What can hang from each mark:
firif: ruzeg
zizo: ruzeg
zatad: mumilib
ruzeg: bapil femam gusidid lebet zizo
femam: ruzeg
mumilib: ruzeg
lebet: kofov zatad
kofov: lebet
gusidid: kofov ruzeg

Every row comes from one small tree of marks. The marks that hang from a mark follow it in brackets, in alphabetical order. Every link used is in the known rows. Which tree was each row made from?
Known rows:
gusidid(ruzeg): [ -0.7 -20.0  14.1  -5.6  21.0  -5.8  -6.1 -24.3   0.0  -1.8 -13.2   0.1
 -31.1  -8.8   7.3  14.4 -49.1   3.8 -10.2 -16.9  28.4]
zizo(ruzeg(femam lebet(kofov zatad))): [ -3.0   6.1  15.8 -32.9  15.3  21.9   3.7 -23.8   1.5  -9.5 -36.2  12.6
 -33.4 -25.2 -13.0  24.2 -56.8  -0.8  42.8  -7.2  19.3]
femam(ruzeg(bapil lebet zizo)): [ 15.2 -29.5  10.3 -12.0  25.8  26.9  19.6  -3.7  13.8  -7.5 -23.8  11.9
 -39.9 -22.3   0.2  33.0 -43.7 -17.3  -7.9  -9.2  16.1]
kofov(lebet(zatad(mumilib))): [ 17.5  10.7  18.5 -12.9  21.3 -13.9   5.7 -22.9  15.9 -20.7 -37.1 -23.0
 -39.3   2.6  15.6  31.7 -56.7 -11.0   0.9   7.1  10.8]
mumilib(ruzeg(bapil femam gusidid lebet)): [  3.0 -42.1  29.9 -13.3  24.4  49.2  15.3 -13.5  17.7   1.3 -46.8  44.2
 -38.6 -33.9  -7.3  43.7 -51.8  -2.4  19.9 -17.6  23.5]
femam(ruzeg(gusidid lebet zizo)): [ 19.3 -23.1  13.0  -4.5  16.1  19.6  28.9   4.1  24.7  -0.3 -31.3  24.8
 -43.5 -17.5  -0.8  38.2 -39.9 -11.7  -4.6   0.4  16.4]
firif(ruzeg(femam)): [ -2.5  -1.8  14.5 -21.8  16.2   3.0  -6.6 -24.6   8.1 -13.2 -19.4  22.7
 -30.8 -20.1  -1.5  18.4 -48.2   8.6   2.7 -18.6  33.0]
mumilib(ruzeg(lebet(kofov))): [-14.6 -15.9  17.4 -16.6  18.0  12.6   0.3 -15.5  -1.5  -0.6 -37.9   6.8
 -28.0 -26.7   7.7  19.2 -53.6  12.0   4.2 -14.4  20.6]
femam(ruzeg(gusidid(kofov) zizo)): [ 13.1 -31.8   8.4  -4.3   6.5   0.8  14.1  -7.1   2.1  -5.9 -16.5  25.5
 -40.9 -11.8  -8.3  36.4 -42.1   7.7   3.8   1.0  24.8]
lebet(kofov zatad(mumilib(ruzeg(bapil zizo)))): [ -4.6  -5.3  12.9 -33.4  16.8  15.8 -13.9 -28.8  -5.9 -39.7 -40.3 -12.6
 -33.2 -29.7   3.8  42.0 -72.9  -7.2  13.8  -5.9  37.3]
femam(ruzeg): [  8.3 -15.7   8.2  -2.4  21.5  -4.3   7.8 -20.2 -11.5  -2.7 -19.6   6.6
 -34.5   0.2  14.5  16.2 -45.5   8.4  -1.2  -4.0   7.1]
zatad(mumilib(ruzeg)): [ -4.7  -2.8   7.8  -8.5  24.2  -1.3  -5.5 -19.8  -2.6 -10.3 -34.2  -8.8
 -29.9 -14.9  20.5  31.9 -55.6  14.5  -9.4  -9.9  23.7]
firif(ruzeg(gusidid lebet zizo)): [  8.9 -13.6  20.4 -18.4  15.7  12.6  14.2   2.4  38.2  -9.6 -27.6  28.0
 -40.0 -28.3 -11.0  35.3 -43.7 -12.5 -21.1 -14.9  29.5]
zatad(mumilib): [  6.0  13.2   8.3  -5.7  19.2 -24.2  -7.7 -19.7   9.5  -8.3 -25.1  -1.5
 -32.6  -1.9  19.4  28.5 -48.2   7.9 -19.5  -5.5  22.3]
zatad(mumilib(ruzeg(lebet))): [ -0.9  -6.1  11.3  -7.5  25.0  11.4   5.8  -6.2  19.1  -3.9 -37.8  -8.1
 -30.8 -21.4  18.0  36.2 -49.1   3.8 -15.2 -13.8  21.1]
mumilib(ruzeg(bapil)): [ -2.8 -35.1  18.3 -12.8  30.8  12.0  -2.6 -27.5 -16.2  -5.9 -31.1   8.3
 -32.3 -14.9   4.5  24.3 -58.3  10.2   1.6 -18.0  15.0]
kofov(lebet(zatad(mumilib(ruzeg(femam))))): [  7.2  -0.3  16.5 -21.6  21.7  24.0   7.4 -25.7   9.9 -23.6 -48.9 -16.6
 -36.5 -18.9  12.4  39.9 -63.8  -4.5  30.0   4.3  25.6]
gusidid(kofov(lebet)): [  7.7 -22.4  16.8  -7.0  15.5 -17.0   7.0 -17.8   3.8   0.7 -19.0   0.7
 -36.3  -4.3  -1.0  19.1 -44.9  12.5  -5.6  -0.4  14.6]
zatad(mumilib(ruzeg(bapil lebet))): [ -1.4 -24.9  18.2 -10.5  32.4  26.5   5.2 -11.3  17.0  -9.2 -38.5  -0.9
 -32.2 -29.7  13.9  42.1 -54.0  -5.7 -15.9 -20.8  20.1]
mumilib(ruzeg(femam gusidid(kofov) lebet zizo)): [  4.4 -29.6  14.4 -15.9   5.1  32.1  14.8   1.2  26.6  -0.2 -34.1  35.4
 -38.5 -35.2 -21.8  47.5 -41.8  10.1  22.2  -8.8  43.7]
lebet(kofov zatad(mumilib)): [  1.2  23.7  15.3 -19.4   8.6 -24.5 -16.7 -31.7  -0.6 -26.6 -32.2  -8.7
 -31.2  -0.9  14.7  25.5 -60.8   2.3   7.8  -1.3  23.0]
mumilib(ruzeg(gusidid lebet(kofov zatad) zizo)): [  3.2 -13.5  23.3 -25.4   8.2  21.0  10.3 -10.3  11.4 -16.3 -48.6  11.9
 -38.9 -24.1 -10.4  37.7 -59.6  -5.1  26.3  -1.6  26.6]

Which tree is each row?
[-14.0 -19.9  17.7 -30.1  26.8  38.7   3.8 -23.0   2.4  -3.3 -34.5  33.4
 -32.2 -45.4 -13.2  28.1 -57.1  -2.9  20.7 -16.4  22.5]  zizo(ruzeg(bapil femam lebet(kofov)))
[-13.2 -15.4  11.7 -25.6  22.1  30.9  -2.5  -9.0  17.6 -21.2 -41.5   1.9
 -31.2 -49.8   6.2  44.8 -60.7 -10.8 -12.7 -12.3  40.1]  zatad(mumilib(ruzeg(bapil lebet(kofov) zizo)))
[ -1.6 -33.3  19.4 -15.0  23.5  25.1  -8.2 -32.0   4.0  -8.2 -18.0  22.6
 -33.0 -25.5  -2.6  24.6 -53.4  -6.0   8.6 -23.2  39.7]  gusidid(ruzeg(bapil femam))
[  6.6 -29.0  15.1 -20.8  20.8  40.5   4.9 -10.4  32.5  -7.9 -21.3  20.8
 -36.9 -40.5 -13.4  35.7 -46.0 -22.0   1.0 -20.7  49.8]  gusidid(ruzeg(bapil femam lebet zizo))
[  8.3 -20.5  19.6 -11.5  14.7   1.2  -0.1 -22.7  17.8 -22.1 -18.2 -29.9
 -34.9 -13.5   4.1  33.7 -57.4 -12.9   2.6  -6.9  30.3]  gusidid(kofov(lebet(zatad(mumilib))) ruzeg)
[  2.9 -51.3  24.9 -12.0  26.5  24.7  18.0  -8.7  10.7   7.6 -25.5  35.3
 -39.7 -28.9 -24.3  41.0 -48.4   1.1   2.9 -20.0   7.9]  zizo(ruzeg(bapil gusidid(kofov) lebet))
[ -5.0 -21.6  14.5 -11.7  31.0  13.6  -5.8 -24.8  -3.8 -15.1 -34.6  -1.7
 -31.4 -21.3  16.1  38.4 -61.6   4.6  -9.8 -17.1  21.7]  zatad(mumilib(ruzeg(bapil)))
[-16.9  -3.3  14.1 -15.1  18.7  13.7  -3.4 -12.9  11.8  -9.8 -41.1  -3.3
 -26.6 -33.3  18.9  32.3 -56.2   5.6  -8.1 -12.6  27.2]  zatad(mumilib(ruzeg(lebet(kofov))))
[ 14.8 -37.3  20.0 -20.9  12.3  18.9   2.0 -11.7  23.4 -17.5  -9.8  -5.7
 -37.7 -18.8 -24.7  35.2 -48.2 -19.1   8.3 -23.6  39.0]  gusidid(kofov ruzeg(bapil lebet(zatad) zizo))
[  2.6 -33.1  11.8 -11.5   8.6   2.6   5.1  -9.7  -0.1  -4.8 -26.9  19.8
 -37.7 -19.4 -13.7  38.8 -49.6  20.1   7.1  -6.1  33.4]  mumilib(ruzeg(gusidid(kofov) zizo))
[  8.9  -1.9   9.4 -30.1  18.3  29.8  -5.7 -25.4   7.2 -34.4 -40.3  -3.2
 -37.1 -26.2  -1.4  50.7 -64.4  -8.0  28.6  -7.3  43.4]  lebet(zatad(mumilib(ruzeg(bapil femam zizo))))
[  0.8 -48.9  25.5  -6.3  18.4  12.6  17.3 -15.2   0.3   1.3 -36.8  13.6
 -38.4 -20.7  -5.0  33.2 -54.0  14.3   7.3  -1.5  13.7]  mumilib(ruzeg(gusidid(kofov(lebet))))
[-18.0 -21.0  20.2 -19.0  25.9  28.3  -4.5 -17.7   9.6 -14.8 -42.5   4.4
 -28.0 -42.5  14.7  38.0 -61.9  -4.5  -9.2 -18.6  25.7]  zatad(mumilib(ruzeg(bapil lebet(kofov))))
[  2.2  -4.7   9.3 -18.7  25.9  21.4  14.2 -11.4  11.4   8.6 -29.4  20.3
 -34.8 -25.3  -9.0  26.6 -44.2   4.7  14.9 -11.5  18.1]  zizo(ruzeg(femam lebet))
[ 13.5 -42.2  30.1 -18.6  22.5  23.1  17.0 -14.8   7.8  -4.5 -27.8  22.1
 -42.7 -16.4 -29.7  42.6 -54.3  -5.7  24.4 -17.7   3.2]  zizo(ruzeg(bapil gusidid(kofov) lebet(zatad)))
[ 12.6 -34.0  19.0 -11.9  10.7  -4.3   1.5 -14.3   9.8  -8.0 -19.5  35.0
 -42.0 -14.5 -20.3  40.2 -46.6   4.4  -4.7  -8.6  30.5]  ruzeg(bapil gusidid(kofov) zizo)
[ -0.8 -26.6  23.1  -5.6  13.5  17.8  17.8 -10.6   8.4   0.0 -36.0  33.1
 -36.3 -21.5   7.3  27.2 -48.0  -4.1   2.6  -3.3   9.2]  femam(ruzeg(gusidid lebet(kofov)))
[  3.4 -27.1  11.9 -21.7  19.4  28.0  -5.9 -24.1  10.5 -13.8 -16.8  19.3
 -36.1 -32.8 -10.1  31.0 -52.6 -11.9   5.8 -16.4  53.1]  gusidid(ruzeg(bapil femam zizo))
[ 15.3 -52.3  18.4  -7.1  14.4  30.1  24.3   1.0  21.7  -4.5 -22.1  33.4
 -43.2 -26.8 -15.8  47.1 -40.7 -12.1  -1.7 -10.0  20.1]  femam(ruzeg(bapil gusidid(kofov) lebet zizo))
[ 27.2  -1.9  14.1  -9.1  12.5  18.8  24.3   1.1  33.4 -20.4 -38.0   1.8
 -44.9 -13.1   6.1  52.8 -47.7 -25.0   5.5   4.8  18.2]  femam(ruzeg(gusidid lebet(zatad(mumilib)) zizo))
[ -9.1   7.0  14.6 -22.7  13.4  -1.8 -14.3 -32.0 -12.1 -27.8 -40.1 -17.0
 -28.5 -13.8  16.1  29.5 -69.0   8.9  18.6  -5.5  26.1]  lebet(kofov zatad(mumilib(ruzeg)))
[  4.3 -39.4  19.7 -16.1  24.7  22.7   7.3 -16.5  -1.0 -10.2 -39.1  25.2
 -41.0 -25.4  -7.1  41.8 -58.8   0.7   2.4  -9.0  26.0]  mumilib(ruzeg(bapil gusidid zizo))
[ 20.7 -30.5  34.3 -15.8   7.1  20.5   8.8 -17.1  25.2  -7.5 -31.1  41.7
 -42.2  -8.8 -24.9  45.0 -45.3  -5.7  35.3 -15.0  23.2]  ruzeg(bapil femam gusidid(kofov) lebet(zatad))
[  3.1  -7.4   9.3 -11.1  18.0   9.2   4.3  -8.5  13.0 -14.0 -41.1   7.8
 -38.1 -25.3   8.5  49.6 -56.8   4.0  -8.9  -1.2  34.4]  zatad(mumilib(ruzeg(gusidid zizo)))
[ 14.6   9.4   6.7 -16.9  11.2   6.3   8.6  -3.2  29.6  -0.5 -28.2  21.9
 -37.9 -17.9  -7.0  30.7 -36.3  -1.2   3.5  -4.1  38.7]  ruzeg(femam lebet zizo)
[ 12.2 -28.4   6.9 -13.0  24.8  13.1   8.5 -17.0  -6.6 -13.5 -19.8  10.9
 -39.1 -16.1   2.5  28.9 -50.0  -7.1  -3.6  -4.9  18.8]  femam(ruzeg(bapil zizo))
[ 11.9   6.5   8.3 -28.7  17.4  26.2   8.9 -17.3  17.5 -30.0 -48.2 -18.7
 -39.9 -28.2   4.4  46.5 -62.3 -10.6  28.2  10.1  38.7]  kofov(lebet(zatad(mumilib(ruzeg(femam zizo)))))
[ 12.8 -40.8  20.5   3.2  11.3  12.1  23.2  -1.6  16.1   7.3 -21.2  29.1
 -38.5 -11.1  -4.7  34.5 -36.4   3.9   1.8  -8.9   8.2]  femam(ruzeg(gusidid(kofov) lebet))
[  0.0   1.9  -0.3 -15.0  20.8   0.9  -3.3 -11.9   6.4 -16.9 -32.3 -12.0
 -33.1 -23.0  13.7  38.8 -55.1   8.0 -12.1  -3.3  37.1]  zatad(mumilib(ruzeg(zizo)))
